Each row comes from the steps of one walk. Every step used is in the known rows, and no mark comes twice. Write the walk behind each row, first mark first.
Known rows:
l/f/e: [  2.2   3.2 -15.4 -10.8  -7.1  -9.5  10.8  -0.8   1.5  12.2   8.8   1.8
  12.0  17.6 -21.6  -4.1  11.7 -17.7 -15.2  -0.1   9.5   5.1 -28.8  -1.3
  11.4   8.4  -7.3  -2.2   6.8   9.9   3.8  -7.1]
s/a/x/f: [ 19.4   7.9  -7.4  45.9  -9.9   7.9   6.9  -4.8   2.1  12.0  -0.3  36.6
   8.9 -13.5 -15.4 -12.2  -6.3  -1.1  36.0 -15.0   2.2   5.5  -2.6   3.2
  14.5 -10.0  14.9  21.7  -9.8 -10.2   7.1   1.6]
p/t: [ -2.0   1.5   5.0 -10.3   7.5  18.7  14.0   0.7   1.1   1.2   4.0   0.4
  15.8  -5.6 -19.2 -18.7   7.1  -4.6  15.5  -5.4   0.2  -9.9   0.9   8.8
  -1.3   2.5 -13.1  -4.8  -2.7   4.6  -5.7  -5.3]
s/a: [ 10.2   2.2  -6.9  17.1 -10.4 -11.8   9.3  -5.0  -5.6   5.2  -3.0   3.7
   4.9  -2.7 -14.1  -9.3  -9.9  -0.5  -1.2 -21.1   7.8  -6.5   1.0   1.0
   5.3  -4.3  17.7  14.0 -17.3  -6.8  -4.0  -7.9]
m/t/p/s/a/x: [ 14.8   7.4   2.4  50.0   6.3  23.3  -3.7  10.8 -13.9  17.4 -17.5   3.5
  11.4 -51.0 -47.7 -11.2 -16.0  -4.9  35.8  -3.4 -17.4  -9.7   6.6  -5.9
  10.3   2.0  21.4   8.5 -13.9 -11.6 -11.7  -3.5]
a/f: [ 10.5  11.5 -13.4  14.9   8.1   0.0  12.0   7.2  10.8  11.4   7.7  15.3
   5.4   6.9 -14.5  -9.9 -11.6  13.4   2.5   0.3   2.8  13.0  -5.9   3.3
  10.5   1.9  -2.8  -9.3  -2.4   0.1   5.6   2.7]
r/f/t: [ 10.9  14.1  -3.0   6.9  -3.2  15.6  24.0  12.8  12.2  -1.8  -5.8  18.0
   5.7  17.2  -8.4  -7.8  12.1  12.8   7.8  -0.7   8.8  -3.5 -21.2  11.7
  11.2   2.6  -2.1  -9.8   9.0   9.9  -2.7 -12.9]
t/p/s/a/x: [  9.3   3.0   1.7  42.5   2.5  14.6  -8.8   3.3 -14.2  16.6  -5.2  16.4
   7.5 -46.7 -45.9   5.4 -19.7  -6.2  22.1  -9.4 -13.8   0.3  12.5 -12.9
  10.7  -3.5  24.0   3.5 -23.4 -14.4   0.8   7.4]
m/t/p/s: [  3.2  -1.4   9.0  23.1  12.5  26.9  -7.0  13.0  -9.1  -1.9  -9.9 -16.7
   9.2 -30.4 -23.3  -5.9  -9.9 -11.7  11.7   4.6 -24.1 -12.6   8.4   1.5
   6.9   5.6   9.2  -6.3  -1.2  -5.0 -17.4  -4.2]
a/f/s: [-12.2   3.3  -0.9  25.5  16.6 -10.4   9.4   9.1  14.8  14.3  16.8  10.5
   9.0   7.1  -4.2  -0.5  -5.3   0.4  -5.5  -9.3   8.9  10.5  -6.0   4.9
  16.8   5.0 -10.4 -13.2   4.9  -2.2  11.0  -2.4]
m/n: [  3.3   4.0   9.3  12.0   6.1   0.0  -8.1  -6.9   0.7  -1.6  -0.3 -11.3
  -9.3  -0.6   8.1  -8.4   6.2   0.1  13.9 -12.4  -3.5  -9.9  -8.2  -6.1
   3.6   5.4 -10.2   7.3   9.9  -8.5  -2.7   1.8]
r/f/p/s/a/x: [ 13.7   4.6   3.8  37.8   2.3  17.6   6.7  17.9   4.3  26.9   3.0  34.0
  11.3 -22.7 -45.9   5.3  -0.3   6.0  26.1 -15.9  -0.7  11.2 -18.3   1.6
   9.7  -6.2  20.2  -0.9 -12.7  -3.0  -1.4 -15.6]
x/f: [ 7.4 -1.5 -0.6 19.9 -3.8 11.0  3.1 -3.2  6.5 -7.0  6.4 15.5  6.2  6.4
  8.5 -6.6  1.1 -8.1 12.5 -7.3 -4.0  3.5  1.5 11.0 12.0 -6.5  1.7  7.0
  2.8 -4.0  1.5  0.5]
x/f/e: [  4.1  -1.6   1.9  16.3  -8.2   1.0   8.2 -10.0   1.6  -2.6  10.3   5.1
  18.6  21.0  17.6  -7.5  12.5 -16.5   3.0  -1.6   6.1  -5.6 -14.0  -0.8
  14.8  -7.9   2.1   8.4   5.9   0.4   2.6  -3.7]
r/f: [  9.9  12.9  -8.2  17.8  -3.6  11.5   6.7   3.5   9.9  -1.9  -7.4  22.4
  -2.1   5.8  -2.4  -3.0   3.5   7.3  -1.3   1.2   3.5  16.1  -7.1   9.7
   0.2  -3.6   2.2  -9.1   7.2   3.1   3.6 -12.6]
a/f/p/t: [ 12.4   1.1   2.2   3.4  25.4  26.5  30.9  17.2  17.1  18.8  25.9  13.4
  23.9  11.7 -40.7 -16.9  -0.9   9.5  23.2  -2.3   3.9  -6.7 -26.2   9.8
  15.3   4.9  -5.7 -17.7  -4.2   7.4 -11.0 -12.7]
l/x: [ -2.8  -6.2  -2.2  -7.2  -2.6   9.8  -8.6  -3.9  -1.3   1.8 -12.4  12.2
 -10.2 -31.3  -5.8   8.4  14.3 -11.2   5.4   0.9   5.5   5.8 -10.8  -5.7
  -3.0  14.1  -4.0   7.6   3.0  11.5   9.1   0.3]
e/f/s/a/x: [  3.8  -0.8  -1.1  59.5   9.6  -2.5   2.8   4.4   3.1  13.0  10.2  27.2
   9.6  -7.9 -29.5  -5.8  -2.3  -2.8   2.9 -16.9  18.9  17.4 -12.7  -0.9
   9.5  -5.1  13.9   0.1  -6.4  -4.9  11.9   6.8]
r/f/p/s: [  2.3  -4.5   9.8  11.3   8.7  21.0   2.5  19.3   9.6   7.9   9.9  13.8
   9.2  -2.8 -21.5  11.5   6.2  -0.3   1.6  -7.6  -8.2   8.1 -15.0   8.8
   5.3  -2.4   7.8 -15.7  -0.4   3.1  -8.3 -15.7]
t/p/s/a: [  7.3  -2.9   1.5  32.6  -1.5   4.6  -3.6   0.4 -15.0   2.6  -0.8  -1.3
   9.6 -29.5 -36.1   2.4 -22.7 -13.0  -4.3 -22.4 -13.6  -8.7  17.6  -5.1
  13.5  -4.0  29.8   3.6 -26.4 -14.9  -9.5  -1.8]
p/t/m/n: [ 15.9  12.2   9.7   2.5  26.5  31.8  10.2   0.8   4.5   1.9  -2.4  -4.1
   0.4 -17.0 -11.8 -17.3  11.9  -1.0  31.5  -3.6  -8.3 -14.9  -2.2  10.0
  -0.4  16.2 -22.5   3.3  13.0  -1.1 -13.4   5.9]
e/f/s/a: [  1.7  -6.5  -2.4  50.5   4.5 -12.0   8.3   1.3   3.4  -0.9  13.7   9.7
  12.8   9.2 -19.6  -9.5  -4.3 -10.6 -22.7 -30.2  19.1   7.0  -6.3   7.8
  12.7  -5.1  19.0  -0.8 -10.4  -5.7   2.4  -1.3]
s/a/f/p/t/m: [ 37.3  11.4 -11.7  21.3  26.3  27.8  44.7  18.4  15.2  24.8  16.7  22.9
  22.9  -1.7 -54.7 -15.6 -10.3  12.1  24.3  -9.7   5.6 -10.4 -18.6  18.6
  16.6   9.3  14.2  -2.3 -14.7   3.3 -17.8 -11.8]
s/a/f/p: [ 24.6   3.1 -10.8  29.8   6.2  -4.7  26.0  10.3  11.6  22.1  19.4  16.3
  12.7  13.9 -34.2  -8.5 -16.4  12.9   8.0 -17.9   9.3  -3.9 -24.8   1.9
  21.3  -2.2  25.7   1.8 -18.7  -4.8  -8.4 -15.1]

Which walk is each row?
[ 15.4 -16.8   5.6  34.3   9.2   8.6   6.3  14.6  -1.3   6.5  22.6   5.2
  19.9   1.1 -50.8  -3.0  -8.5  -7.4 -12.3 -29.7   2.4   2.3 -15.0   5.5
   9.9  -6.4  31.1  -4.4 -24.0  -4.6 -14.6  -0.1] : e/f/p/s/a
[  7.9  -0.5  16.0  34.2   9.9  41.3   1.6  14.5  -1.3   5.8   6.7  24.0
  16.4 -27.3 -29.6   4.3   0.4  -8.6  44.1   2.3 -20.3  -9.3  -3.7  -2.4
  27.8   0.3   4.1  -4.0  -1.0  -4.9  -1.0  15.2] : a/x/f/t/p/s
[  9.7   4.8   0.5  28.5   0.9  19.9  -2.7   0.1   6.8   6.5   2.6  32.9
   4.0 -11.8  -1.2  -3.0   4.8  -0.6  36.4   5.3  -5.7  11.9  -4.7   1.8
  10.3  -5.2  -2.5   7.9   6.9  -3.4  11.2   9.5] : a/x/f
[ 13.1   8.5 -11.2  45.7   2.3  -6.1  13.6   0.5  -8.3  17.8  10.9   3.5
  26.9  -8.0 -42.8  -7.5 -23.5  -8.9 -11.9 -15.5   0.4  -3.5  -1.6 -12.7
  25.9  -3.4  26.5  -4.6 -25.9 -10.5  -1.6  -2.7] : t/p/s/a/f/e
[ 24.3   2.8   1.5  55.6  10.8  29.6   9.7  16.6  -8.8   8.4   4.6  22.0
  18.7 -24.4 -67.3  -7.2 -12.5   0.0  17.0 -10.0  -2.2  -1.0 -10.2  -6.5
  21.4  -1.6  28.9  -8.3 -20.2  -5.2  -5.2  18.1] : e/f/t/p/s/a/x
[ 15.7   5.4  -0.3  26.3   9.2  24.1   2.4   5.1  -2.8  -7.2 -12.0 -11.0
   0.4 -13.1  -9.9  -9.0  -9.0  -3.0  14.5  16.0 -14.5 -14.0  -4.0  -0.3
   7.9   4.0  15.7  -2.3   6.0  -1.6 -17.1 -10.6] : m/t/p
[ 18.8  11.4   3.7  13.3  18.0  13.4  -2.5  -0.2   3.3   0.7  -6.7  -5.0
 -14.8 -12.0   7.8   1.1   5.6   4.2  16.1   1.8  -9.0  -5.0  -3.1   1.9
   0.3  13.6  -9.5   7.7  16.0  -5.5  -7.8  12.0] : t/m/n
[-12.8  -5.5   4.3  28.3  -2.0 -23.5   6.8  -3.2  -1.5   8.1   5.1  -0.8
   7.9  -2.0  -2.7  -0.6  -3.3 -12.2  -7.3 -31.3  13.3 -10.3   1.7   1.9
  12.3  -0.7  10.8  11.1 -10.0  -8.9   1.8 -12.7] : f/s/a
[  6.8 -17.4  13.8  -0.3   9.3  46.9  13.1   3.1  11.8   2.7  13.1  25.3
  13.9 -20.2 -23.2  -6.7  25.4 -23.8  38.1  -9.5   1.4 -12.2 -31.1  11.1
  15.2  10.7  -4.8   7.6   2.9  15.1  -5.8 -14.7] : l/x/f/p/t
[ -1.4  -4.9  14.3   5.5  10.4  20.4   4.3  13.8  -6.3  -2.1   3.6  -9.2
  12.4 -15.4 -28.7   7.9  -4.0  -8.1   7.3  -4.1 -15.1 -21.7   2.8  -4.1
  18.8   6.0   6.9 -11.0  -7.1  -1.8 -12.1   5.5] : f/t/p/s
[ -4.9   4.7 -12.4  28.8  -0.7 -11.6   7.7   5.8   5.7  28.8   6.1  28.8
   5.7 -18.9 -43.7  -1.8   0.5 -13.7  13.3 -23.6  12.0  11.8 -18.0   3.8
  19.7   9.9  -2.7   7.6  -2.1  -2.0  13.9  -7.2] : l/f/s/a/x
[ 23.3   8.6   2.4  34.0   6.1  29.1  19.1  17.2   2.0  20.0  -3.3  31.7
  19.6 -32.9 -36.0  -3.2   3.0  -3.5  46.9 -15.1  -6.7 -10.1   2.0  15.0
  20.3   6.1   5.6  18.2  -9.1  -4.3  -4.7  15.7] : p/s/a/x/f/t/m
[  2.1 -14.5  11.0  10.6   1.6  -1.6   4.9  10.6  -5.0  14.9  13.8  -5.8
  16.0 -11.8 -33.8   5.2  -6.1  -9.0   3.1 -29.8  -3.1 -15.1  -6.2   0.4
  11.1  -2.4  22.3   7.3 -23.8  -7.3 -14.7 -11.9] : f/p/s/a
[ 19.4  13.5 -20.7  32.4  -2.0 -12.5  20.4   2.4   6.3  16.4   4.5  18.7
  10.8   5.5 -27.9 -18.3 -21.3  11.7   0.8 -19.5  10.4   5.1  -3.7   4.8
  14.8  -2.2  14.8   5.3 -19.3  -7.5   1.6  -5.5] : s/a/f
[ 22.0   6.5   1.3  68.8   2.9  34.9   0.3   7.5  -7.3  10.8 -10.7  19.5
  19.0 -43.6 -38.5 -18.6 -15.1 -14.4  46.9 -10.5 -22.3  -7.5   7.0   4.2
  22.7  -4.0  24.7  15.2 -11.4 -14.8 -10.6  -3.7] : m/t/p/s/a/x/f
[ 39.9   8.8  12.7  46.8  23.8  46.9  21.9   5.1  11.3  19.4  11.7  29.6
  12.4 -20.9 -33.4 -19.3  11.4  -1.3  73.3 -17.7  -6.6 -18.5 -27.2  11.1
  20.0   6.4   3.3  21.9   2.9  -7.9 -16.6  -3.7] : s/a/x/f/p/t/m/n
[ 21.9  -2.4   9.3  33.1   5.9  34.1  25.4   5.9   7.3  18.8  18.3  34.8
  27.0 -10.1 -40.8 -20.6   5.2  -5.1  57.5 -18.5   2.0 -15.3 -24.5  10.1
  20.8  -7.1  11.9  14.4 -12.0  -2.1  -8.8 -15.7] : s/a/x/f/p/t
[ 13.5  -5.9   8.9  29.0  17.7  32.3   5.6  18.2  -3.5 -10.3  11.4   1.5
  16.2  -4.4 -43.6  -0.6  -5.6  -6.8  -8.4  -3.2  -9.4  -3.6  -6.0   0.5
  17.9   2.6  16.2 -23.4  -7.9   1.9 -11.4  17.4] : e/f/t/p/s
[ 18.2   5.6 -11.7   2.0   2.9  19.2  19.8  13.5   4.6   1.0   6.0   8.9
   3.7   3.5 -45.0   1.6  -3.2  -7.8   5.8   1.1  -6.8 -11.6 -25.4   3.4
  28.7  15.3   4.1 -11.2   3.7   7.4  -9.9  -3.3] : l/f/t/p
[ 30.0  10.0  -1.2  54.3  -4.7  25.5  20.4   3.2  -0.5   6.8   0.5  33.5
  13.9 -11.5 -31.0  -8.4  -8.7   0.4  46.7  -7.4  -4.4 -18.0 -15.3  -2.4
  34.6  -5.1  27.0  14.2 -10.4  -8.9  -3.8   0.7] : s/a/x/f/t/p
[  8.0   1.2   9.0  32.5  -5.5  15.9  14.1  10.7  -0.8  18.0   3.7  25.7
  24.3 -20.4 -35.0 -13.2   3.8  -5.8  43.7 -28.7  -1.9 -13.0  -3.8   7.0
  24.9  -2.9   4.3  18.0 -15.3  -6.3   0.0   7.3] : p/s/a/x/f/t
[ 26.5  19.8  -1.9  32.6  20.2   9.1  24.4  17.4   6.8  21.9   2.1   3.3
  11.1 -14.3 -40.4 -17.6  -6.4  11.2  24.7 -32.7  -3.2 -17.4  -7.9  10.0
  24.8  18.3  -5.0   8.7  -8.6  -9.5 -13.1  11.8] : p/s/a/f/t/m/n
[ 11.7   8.7  -6.3  25.4  -6.3  -2.6   3.0  -2.0  -4.7  18.4  -7.9  21.0
   2.7 -20.8 -25.4  -6.3  -6.1   7.4  24.0  -7.2   6.5   3.4  -4.6  -6.9
   3.3  -3.3  13.3  14.6 -12.9  -6.5   6.2   1.9] : s/a/x
[ 31.7  15.5 -14.8  42.5   3.2   6.8  34.1   9.1   4.3  10.1   5.7  16.4
  14.4   6.6 -44.5 -14.3 -23.9  15.0  11.0 -11.9   5.3 -17.7 -15.7  -2.0
  33.9   2.9  27.2  -3.2 -19.1  -6.7  -9.1  -5.8] : s/a/f/t/p
[-13.2  -3.2  12.7  38.4   8.6  10.1  -3.9   1.8   9.8   9.3  10.5  28.1
   7.5 -12.4   8.5   4.8  11.5 -13.1  31.6  -4.5   0.1   9.5  -5.3   3.1
  16.4  -3.0 -10.2   4.7  14.0  -5.0  16.8   4.4] : a/x/f/s
[  7.5 -11.0  -5.3   3.5  -0.5  -1.6  10.4  16.7   1.7  22.5  19.7   7.1
  15.5  -8.2 -64.1   1.2  -5.4 -18.9  -2.3 -36.1  -4.6  -3.7 -20.0  10.4
  20.3   7.6  14.4   4.0 -19.3  -0.8 -13.3 -14.6] : l/f/p/s/a
[  8.8   7.5  -4.8  19.8   3.0  -4.3  28.3  17.6   3.0  21.5   8.8   7.7
  25.6  -1.2 -47.6 -18.7 -12.5   6.8   8.8 -33.7   5.6 -12.7  -3.6   8.1
  25.2   5.4   5.2   0.6 -23.8  -4.8  -5.9   1.2] : p/s/a/f/t
[ 21.8   4.1  -5.6  19.5  14.7  14.4  38.6  11.9  12.2  23.5  22.8  16.2
  28.6   9.1 -53.5 -26.1  -9.6   7.9  22.7 -23.1  11.3 -14.1 -24.7  10.5
  20.7   0.7  11.9  -3.1 -20.7  -0.4 -14.3 -21.0] : s/a/f/p/t
[ 19.5  12.6 -10.5  53.7   5.9   5.1  19.9   7.6  -7.5  18.5  -1.5  -7.5
  31.3 -11.0 -43.2 -25.3 -19.0  -7.7   2.0  -8.9  -3.4 -14.7  -7.6  -5.5
  24.5   1.3  23.6  -0.2 -17.0  -7.6 -13.9 -13.0] : m/t/p/s/a/f/e
[ 11.5   2.8   7.4   4.5  12.8  36.1  25.5  13.6  16.1   3.7  10.8  20.7
  16.4   9.1 -27.8 -10.7  14.1   4.3  20.0  -2.4   3.0  -3.5 -27.8  16.0
   6.3   0.0   0.8 -16.9   4.0  10.3 -12.3 -28.3] : r/f/p/t
[  1.7 -12.8  19.8  22.5  13.3  31.1  -6.4  15.7   6.7  18.0  19.0  25.0
  14.9 -20.1 -21.5  11.5   8.2  -9.9  39.6  -4.0 -15.5   4.0 -13.0   1.9
  15.3  -4.6   2.2   0.7   0.3  -2.9  -0.9   5.0] : a/x/f/p/s
[  8.9 -16.7  11.7  30.1  -1.3   8.8   8.1   7.5   1.5   8.5  20.6  10.3
  22.1  -3.8 -24.4  -1.8  -5.3 -18.0  14.6 -36.7  -7.7 -13.3  -6.4  10.6
  22.0  -8.8  25.0  14.5 -21.3 -11.0 -14.5 -11.3] : x/f/p/s/a
[  7.0   6.8 -11.1  29.5   2.4  -9.3  12.1   8.6   0.4  21.0   7.2  12.5
  19.0 -13.0 -41.4 -15.9 -21.7   1.9  -2.1 -31.5   0.6   7.5   9.9   6.6
  14.3  -1.5   8.0   1.3 -26.3 -10.4   1.1   1.8] : p/s/a/f
[ -4.5  -6.3   4.1  46.2  -6.1 -11.4   9.9  -6.0   5.7   2.0  11.9  15.0
  15.4   3.5   5.2  -8.1  -1.2 -20.5   4.8 -38.7   8.0  -8.3   2.0  12.7
  24.8  -7.1  13.1  17.7  -8.3 -13.0   2.5 -12.8] : x/f/s/a
[-13.3   4.8   2.5  27.3   4.2   0.5   4.6   5.6  14.8   0.5   1.4  18.1
   1.7   5.6   8.0   5.6  10.5  -3.0  -7.9  -8.9   7.9  13.6  -7.0  10.8
   7.7  -0.3  -4.8 -12.5  13.7   2.0   8.7 -17.4] : r/f/s
[ 13.4   2.5   2.9  58.3  -5.6  14.5  -0.2  -6.3 -12.7  15.1   4.9  20.8
  26.0 -26.2 -29.3  -2.1  -7.8 -22.6  23.3 -10.5  -8.0  -4.2  -0.9 -13.9
  26.1 -11.3  26.0  11.8 -17.2 -12.7   3.6   4.0] : t/p/s/a/x/f/e
[  2.4   1.2   4.3  39.8 -10.4   1.7   2.4  -4.3  -8.7  21.5   5.3  19.2
  29.1 -16.7 -20.2  -9.2   5.8 -18.6  22.6 -20.2   2.5  -1.6  -3.8  -5.4
  16.4  -9.8   8.9  19.0 -14.5  -8.7   8.5   4.2] : p/s/a/x/f/e
[ 23.3  12.8 -11.6  56.5  10.7  14.6  14.2  13.9  -2.6  13.8  -5.4   1.8
  19.1 -25.4 -51.1 -24.5 -31.1   0.5  12.0 -15.5 -13.7  -7.1   6.3   5.5
  22.0   3.1  24.5  -0.4 -20.2 -13.5 -15.7  -9.1] : m/t/p/s/a/f
[ 20.5  14.8 -14.9  22.9  -1.8  -7.2  38.0  10.7   9.1  17.0   6.8  14.7
  17.9  15.8 -35.3 -23.0 -11.8  17.2  11.9 -22.8  16.2 -14.1 -17.6   6.7
  25.9   4.4  10.1   4.3 -16.1  -1.0  -4.9  -6.3] : s/a/f/t
[ 23.4  -3.0   3.4  42.8  -1.8  15.8  11.7   4.0   7.3  17.4  14.3  34.0
  12.2  -4.3 -22.3  -1.2  -1.2  -1.0  43.2 -13.5   1.2  -4.4 -25.0   0.8
  20.9 -10.1  25.1  18.3 -10.1  -7.3  -2.8  -8.5] : s/a/x/f/p
